Every row comes from one small tree of marks. Brackets hold a mark, then the marks that hang from it, in the order of their numbers. Every link used is in the known rows. Which tree was each row made from?
Known rows
[q_503 [q_601 [q_209 q_644] [q_364 q_851] q_757]]: [-2.527  0.176  0.538 -1.374  0.165 -0.177 -0.821 -1.684 -1.506  0.479
  0.394  0.444  0.854  0.830 -2.192  2.060 -0.387 -0.782  1.234  1.032
  0.307 -2.300  0.288 -0.108]
[q_364 [q_601 q_757] q_851]: [ 0.451 -0.324  2.039 -0.192  0.037  0.257 -1.585  0.095 -0.767  0.763
  1.906 -0.519  2.726 -1.051 -0.703  0.312 -0.046 -0.674  1.738  1.192
 -0.200 -2.028  1.879 -0.701]
[q_601 q_209 [q_364 [q_851 q_461]] q_757]: [-2.127  0.058  0.506  1.898 -0.500  1.086 -0.039 -2.977 -1.480 -1.674
  0.000 -0.986  1.342  1.544 -5.748  0.219 -0.373 -0.582  1.025  2.610
  0.911 -3.077  0.790 -0.536]
[q_836 [q_757 [q_601 [q_209 q_644] [q_364 [q_851 q_461]]]]]: [-1.187  0.251 -0.476  0.864 -0.922  0.260 -0.039  1.659 -2.352  0.206
 -1.774 -0.437  2.293  0.798 -2.518 -0.575  0.200  1.855  1.430  1.341
  0.376 -0.818  0.447 -0.874]
[q_757 [q_601 [q_209 q_644] [q_364 q_851]]]: [-1.023  1.229 -0.032 -2.051 -0.726 -0.056 -0.570  0.533 -1.415  1.084
 -1.363 -0.470  1.175  0.274 -1.497 -0.715 -0.472 -0.751  2.152  0.461
 -0.487 -1.843  0.126 -0.474]
[q_209 q_644]: [ 0.043  0.727 -0.570 -1.920  3.362 -0.533 -1.144  3.982 -1.496  2.214
 -3.065 -1.620 -2.741  1.871 -0.596 -0.796  0.767  0.692  1.258  0.592
  0.517 -0.831  1.266 -0.169]
[q_106 [q_757 q_601]]: [ 0.580 -0.626  1.231 -0.878 -1.303  0.684 -0.879  1.902 -1.503  1.895
 -0.598  1.324 -1.857  1.358  2.192  0.481  0.114  0.626  0.739  1.272
 -0.138 -0.198  1.721 -0.246]
[q_364 [q_601 q_209 q_757] [q_851 q_461]]: [-0.206  0.686  1.601  1.692  0.203  0.418 -1.549 -2.399 -0.905  0.345
  2.640 -0.291  2.472 -1.258 -0.810 -0.846 -0.295 -0.162  1.492  1.911
 -0.444 -2.391  1.850 -1.532]
[q_106 [q_757 [q_601 [q_209 q_644] [q_364 [q_851 q_461]]]]]: [-0.662 -0.544  0.722 -0.518 -1.652  1.236 -0.933  0.739 -1.874  2.720
 -0.596  0.333 -0.542  1.564  1.283 -0.161 -0.156  0.164  0.918  1.485
 -0.200 -0.791  1.115 -0.697]
[q_594 [q_106 q_757] [q_601 q_364]]: [-0.524 -0.994 -0.864 -0.336 -0.357  1.230  0.084  4.815 -0.588  1.429
 -1.534  4.357 -0.443  0.694  2.046  2.055 -0.082  0.664  0.667  2.598
 -0.992 -0.300  4.516  0.938]
[q_304 [q_209 q_644] [q_757 [q_601 [q_364 q_851]]]]: [-2.018 -0.386 -2.489  0.562  2.849  1.188 -0.906  0.907 -3.013 -3.303
 -2.455 -1.834  1.569  3.238  2.360 -1.264  0.249  2.331  0.154 -0.506
  1.413 -0.989  0.058 -0.322]
[q_594 [q_601 q_364]]: [ 0.208 -0.125 -0.218 -0.610 -0.302 -0.704 -0.371  1.812 -0.324 -0.014
 -1.364  1.845 -0.746 -0.207 -1.090  1.941 -0.085  0.558  0.963  0.632
 -0.291 -0.736  2.370  0.812]
[q_304 q_209 q_757]: [-1.128 -0.414 -1.869  2.328  2.988  1.070 -0.644  1.127 -2.355 -6.018
 -1.492 -1.554 -1.459  3.278  1.118 -0.270  0.672  2.948 -0.523  0.675
  2.075 -0.687  1.318 -0.063]
[q_304 q_757]: [-0.254 -0.428 -0.632  0.040  1.348 -0.434 -0.573  2.369 -1.729 -3.676
 -1.833 -1.501 -1.221  1.968 -1.781  0.605  0.656  1.918  0.227  0.565
  1.253 -0.445  1.883  0.048]
[q_106 [q_757 [q_601 q_364]]]: [ 0.199 -1.074  0.955 -0.998 -2.302  0.983 -0.680  1.336 -1.542  1.541
 -1.013  1.133 -1.180  1.644  0.603  1.086 -0.027  0.440  0.845  1.191
  0.086 -0.219  1.480  0.148]
[q_304 [q_209 q_644] [q_757 [q_601 [q_364 [q_851 q_461]]]]]: [-2.063 -0.291 -2.704  1.094  3.073  0.942 -1.013  0.161 -2.980 -3.461
 -2.608 -1.793  1.488  3.194  2.146 -1.472  0.226  2.701 -0.091 -0.535
  1.457 -0.883  0.330 -0.615]
[q_836 [q_364 q_601 q_851]]: [-0.436 -0.400  1.349 -1.151 -0.968  0.128 -0.416  4.545 -0.744 -1.751
 -0.784 -2.053  1.385 -1.394 -2.749  1.238  0.239  1.474  1.833  0.877
  0.569 -0.992  1.355 -0.781]
[q_594 [q_106 q_757] [q_601 q_209 q_364]]: [-1.262 -0.185 -0.922  0.412 -0.661  1.840  0.320  3.965 -0.819  1.425
 -0.484  4.482 -0.515  0.588  2.330  1.397 -0.276  0.461  0.957  3.386
 -1.322 -0.896  3.961  0.720]
[q_364 [q_851 q_461]]: [ 0.192  0.022  1.095 -0.317  1.005 -1.131 -1.275  1.523 -0.452 -0.993
 -1.240 -2.315 -1.060 -0.058 -2.966 -0.040  0.249 -0.366  0.696  0.944
  0.655 -1.405  2.805 -1.652]
[q_836 q_364 [q_757 [q_601 [q_209 q_644]]]]: [-2.034  0.342 -0.469  0.657 -0.729  0.626  1.028  5.319 -2.663 -1.273
 -2.738 -0.673  2.218  0.453 -2.316 -0.115  0.493  4.124  1.661  1.540
  0.812 -0.389 -0.491 -0.780]
[q_364 [q_601 [q_209 q_644] q_757] [q_851 q_461]]: [-0.539  0.793  1.111  1.118  1.309  0.508 -1.793 -1.693 -1.302  2.040
  1.970 -0.740  2.538 -0.795  0.117 -1.538 -0.152 -0.080  1.639  1.639
 -0.534 -2.382  1.430 -1.614]
[q_836 [q_364 [q_601 q_757] q_851]]: [-0.807 -0.566  1.485 -0.355 -0.484  0.412 -0.276  3.327 -1.028 -1.664
 -0.425 -1.568  2.268 -0.935 -2.807  1.150  0.174  1.596  1.667  1.213
  0.687 -1.445  1.079 -0.695]
[q_254 q_209]: [ 0.846  1.042 -0.234  0.762  2.205  0.386  0.067  3.985 -0.877  1.419
 -1.218 -1.469 -3.898  2.190 -1.465 -0.128  0.411  0.882  0.311  2.179
  1.803 -1.048  2.031 -0.916]
[q_644 q_209]: [-0.080  0.640 -0.657  0.232  2.911 -0.367 -0.664  0.679 -1.115 -2.318
 -2.050 -1.012 -3.968  2.005 -2.571 -0.906  0.588  1.537  0.082  0.741
  1.849 -1.119  1.700 -0.764]
[q_757 [q_601 [q_209 q_644] [q_364 [q_851 q_461]]]]: [-1.027  1.295 -0.207 -1.494 -0.508 -0.295 -0.633 -0.305 -1.410  0.937
 -1.559 -0.397  1.105  0.210 -1.721 -0.946 -0.507 -0.380  1.881  0.448
 -0.439 -1.733  0.401 -0.807]

Write each row's tree
[-1.792  0.591 -0.432 -0.407  0.080  0.562 -0.670  0.513 -1.481  0.585
 -1.714 -2.720 -0.296  1.309 -4.295 -0.562 -0.050 -0.651  1.543  1.593
  0.521 -2.158  0.780 -0.805]  [q_601 [q_209 q_644] [q_364 [q_851 q_461]]]
[-0.882  0.120 -0.748 -1.156  0.464  1.560 -0.098  4.474 -1.419  1.681
 -2.052  2.271 -1.106  1.774  1.243 -0.021  0.084  0.424  1.264  2.693
 -0.561 -0.737  3.200  0.100]  [q_594 [q_106 [q_757 [q_601 [q_209 q_644] q_364]]]]
[-0.260  0.488  1.996  0.577 -0.227  0.877 -1.385 -0.786 -0.971  0.763
  2.950 -0.426  2.626 -1.159 -0.436 -0.381 -0.241 -0.883  2.018  1.967
 -0.529 -2.594  1.283 -0.907]  [q_364 [q_601 q_209 q_757] q_851]
[-2.246  0.145  0.836 -0.288 -0.801 -0.500 -0.653 -3.260 -1.074 -1.390
  0.906  0.996  0.637  0.313 -3.379  2.528 -0.559 -0.518  0.851  1.259
  0.450 -2.196  0.966 -0.343]  [q_503 [q_601 q_209 [q_364 [q_851 q_461]] q_757]]
[-1.045  0.219 -0.945 -0.234 -0.486 -0.012 -0.197  0.251 -2.034 -3.465
 -1.390 -0.441  0.907  1.469 -1.671  0.212 -0.055  1.505  0.865  0.295
  0.542 -0.881  0.750  0.130]  [q_304 [q_757 [q_601 q_209 q_364]]]
[-1.021 -0.081 -0.421 -1.341  0.274  1.576 -0.243  4.774 -1.379  1.869
 -1.724  1.690 -0.404  1.496  1.315 -0.070  0.022 -0.129  1.338  2.693
 -0.602 -0.998  3.263 -0.239]  [q_594 [q_106 [q_757 [q_601 [q_209 q_644] [q_364 q_851]]]]]
[-1.504  0.261 -2.608  0.885  4.038  0.841 -0.976  1.222 -3.022 -3.071
 -2.295 -1.056  0.212  3.275  3.863 -1.769  0.453  3.053  0.007 -0.400
  1.231 -0.674  0.224 -0.327]  [q_304 [q_209 q_644] [q_757 q_601]]
[-2.330  0.017 -0.020  1.069 -0.731  0.323  0.568  4.667 -2.511 -1.142
 -2.356 -1.828  3.560 -0.219 -2.615 -0.567  0.335  3.519  1.401  1.417
  0.791 -0.770 -0.005 -1.942]  [q_836 [q_364 [q_851 q_461]] [q_757 [q_601 [q_209 q_644]]]]
[-0.062  0.365  0.324 -1.736 -1.362 -0.982 -0.618 -0.149 -0.783 -0.743
 -1.863 -0.050  1.098 -0.163 -2.974  0.407 -0.445 -0.234  1.518 -0.121
 -0.028 -1.162  1.383 -0.514]  [q_757 [q_601 [q_364 [q_851 q_461]]]]
[-0.727  1.196  0.269 -0.982 -1.639 -0.379 -0.417 -1.059 -1.008 -0.715
 -0.893  0.071  1.011 -0.236 -2.643 -0.255 -0.641 -0.506  1.767  0.681
 -0.353 -1.736  0.803 -0.726]  [q_757 [q_601 q_209 [q_364 [q_851 q_461]]]]
[-0.867  0.293 -0.285  0.953 -1.820  0.424  0.385  1.699 -2.151 -0.895
 -1.493  0.495  1.566  0.825 -3.023  0.210  0.192  1.993  1.522  1.577
  0.456 -0.656  0.393 -0.167]  [q_836 [q_757 [q_601 q_209 q_364]]]
[ 0.233  1.153  0.943  1.139  0.179  0.853 -0.897 -1.481 -1.149  0.113
  2.086  1.345  0.575 -0.304 -0.413 -0.195 -0.069  0.712  1.825  2.055
 -0.393 -1.826  1.136  0.120]  [q_364 [q_601 q_209 q_757]]
[-0.150  0.017  0.828 -0.710 -0.669  1.182 -0.889  1.805 -1.915  3.048
 -0.314  1.038 -1.858  1.630  3.043 -0.471  0.081  0.521  1.011  1.638
 -0.427 -0.586  1.021 -0.431]  [q_106 [q_757 [q_601 [q_209 q_644]]]]
[ 0.255  0.738  1.818 -0.509 -0.968  0.462 -1.570  0.893 -0.583  0.660
  2.418 -1.144  1.371 -1.794 -0.331 -0.246 -0.153 -1.039  2.270  1.502
 -0.681 -1.962  1.680 -1.021]  [q_364 [q_601 q_209] q_851]
[-1.916  0.484 -0.993  1.288  1.238  0.862  0.383  1.532 -0.579 -0.158
 -0.429  3.812  1.956 -0.037 -0.229  0.692 -0.517  0.016  1.026  3.154
 -1.071 -2.261  3.836  0.067]  [q_594 q_106 [q_601 q_209 [q_364 [q_851 q_461]] q_757]]
[-1.784 -0.565  0.558  1.071 -1.334  1.363  0.195  5.784 -2.383 -0.585
 -0.681 -2.276  3.762 -0.692 -2.374  0.247  0.616  3.273  1.975  1.983
  0.766 -0.781  0.132 -1.171]  [q_836 [q_364 [q_601 [q_209 q_644]] q_851] q_757]
[-0.741  1.077  0.487 -1.503 -1.848 -0.122 -0.309 -0.282 -1.012 -0.550
 -0.715  0.004  1.106 -0.182 -2.526 -0.017 -0.610 -0.872  2.018  0.734
 -0.392 -1.849  0.536 -0.426]  [q_757 [q_601 q_209 [q_364 q_851]]]
[-0.273 -0.508  0.906 -0.483 -2.525  1.411 -0.514  0.753 -1.692  1.521
 -0.298  1.212 -1.279  1.572  0.767  0.611 -0.167  0.254  1.013  1.727
 -0.145 -0.620  1.081 -0.015]  [q_106 [q_757 [q_601 q_209 q_364]]]
[-1.097  0.095 -1.901  1.672  2.433  0.753 -0.626  0.177 -2.437 -5.460
 -1.406 -0.377  0.056  2.610  2.536 -0.792  0.256  2.911 -0.163 -0.027
  1.362 -0.681  0.804 -0.240]  [q_304 q_209 [q_757 q_601]]
[-0.534 -0.501  0.102  0.183 -1.734 -0.016  0.072  2.560 -1.944 -0.687
 -1.908 -0.211  2.360  0.581 -3.187  0.616  0.260  1.600  1.415  1.003
  0.640 -0.512  0.853 -0.371]  [q_836 [q_757 [q_601 [q_364 q_851]]]]
[-1.470 -0.420 -0.601  0.694 -0.626  1.643 -0.012  3.517 -0.705  1.501
 -0.234  3.650  0.402  0.128  2.142  1.105 -0.394  0.029  0.795  3.331
 -1.355 -1.164  4.312 -0.068]  [q_594 [q_106 q_757] [q_601 q_209 [q_364 [q_851 q_461]]]]
[-0.066  0.287  0.539 -2.288 -1.601 -0.789 -0.506  0.699 -0.816 -0.507
 -1.758 -0.117  1.188 -0.096 -2.756  0.639 -0.415 -0.605  1.759 -0.063
 -0.071 -1.275  1.103 -0.226]  [q_757 [q_601 [q_364 q_851]]]
[-0.052  1.272  0.475  0.603  1.332  0.922 -1.145 -0.732 -1.547  1.816
  1.469  0.904  0.666  0.168  0.527 -0.896  0.069  0.802  1.953  1.795
 -0.481 -1.831  0.745  0.035]  [q_364 [q_601 [q_209 q_644] q_757]]
[-2.300  0.488  0.031 -1.116  0.367 -0.190 -0.592 -2.011 -1.602  0.130
 -0.071  1.344 -0.149  1.253 -2.203  2.141 -0.304 -0.007  1.139  1.067
  0.385 -1.906  0.222  0.391]  [q_503 [q_601 [q_209 q_644] q_364 q_757]]
[-2.206  0.569 -0.644  0.750  1.137  1.503  0.060 -1.264 -2.219  0.436
 -1.328 -0.520  0.164  2.893 -4.076 -0.322 -0.017  0.180  1.407  2.351
  0.820 -2.666 -0.311  0.523]  [q_601 [q_209 q_644] q_364 q_757]
[-1.018  0.170 -0.145  1.283 -1.729  0.200  0.123  1.141 -2.091 -0.893
 -1.311 -0.056  2.226  0.499 -3.209 -0.088  0.106  1.770  1.346  1.492
  0.447 -0.832  0.716 -0.823]  [q_836 [q_757 [q_601 q_209 [q_364 [q_851 q_461]]]]]
[-1.285 -0.191  0.157  1.870 -1.832  1.253  0.681  4.790 -2.199 -2.200
 -0.800 -0.664  2.293 -0.430 -3.054  0.875  0.631  4.358  1.755  2.218
  0.909 -0.226  0.335 -0.434]  [q_836 [q_364 [q_601 q_209]] q_757]
[-0.093 -0.035 -0.214 -1.051  0.503  0.986 -0.171  4.766 -1.017  0.820
 -1.769  2.680 -1.548  1.317  1.527  0.382  0.184  0.592  0.994  2.565
 -0.480 -0.410  3.927 -0.006]  [q_594 [q_106 [q_757 q_601]]]
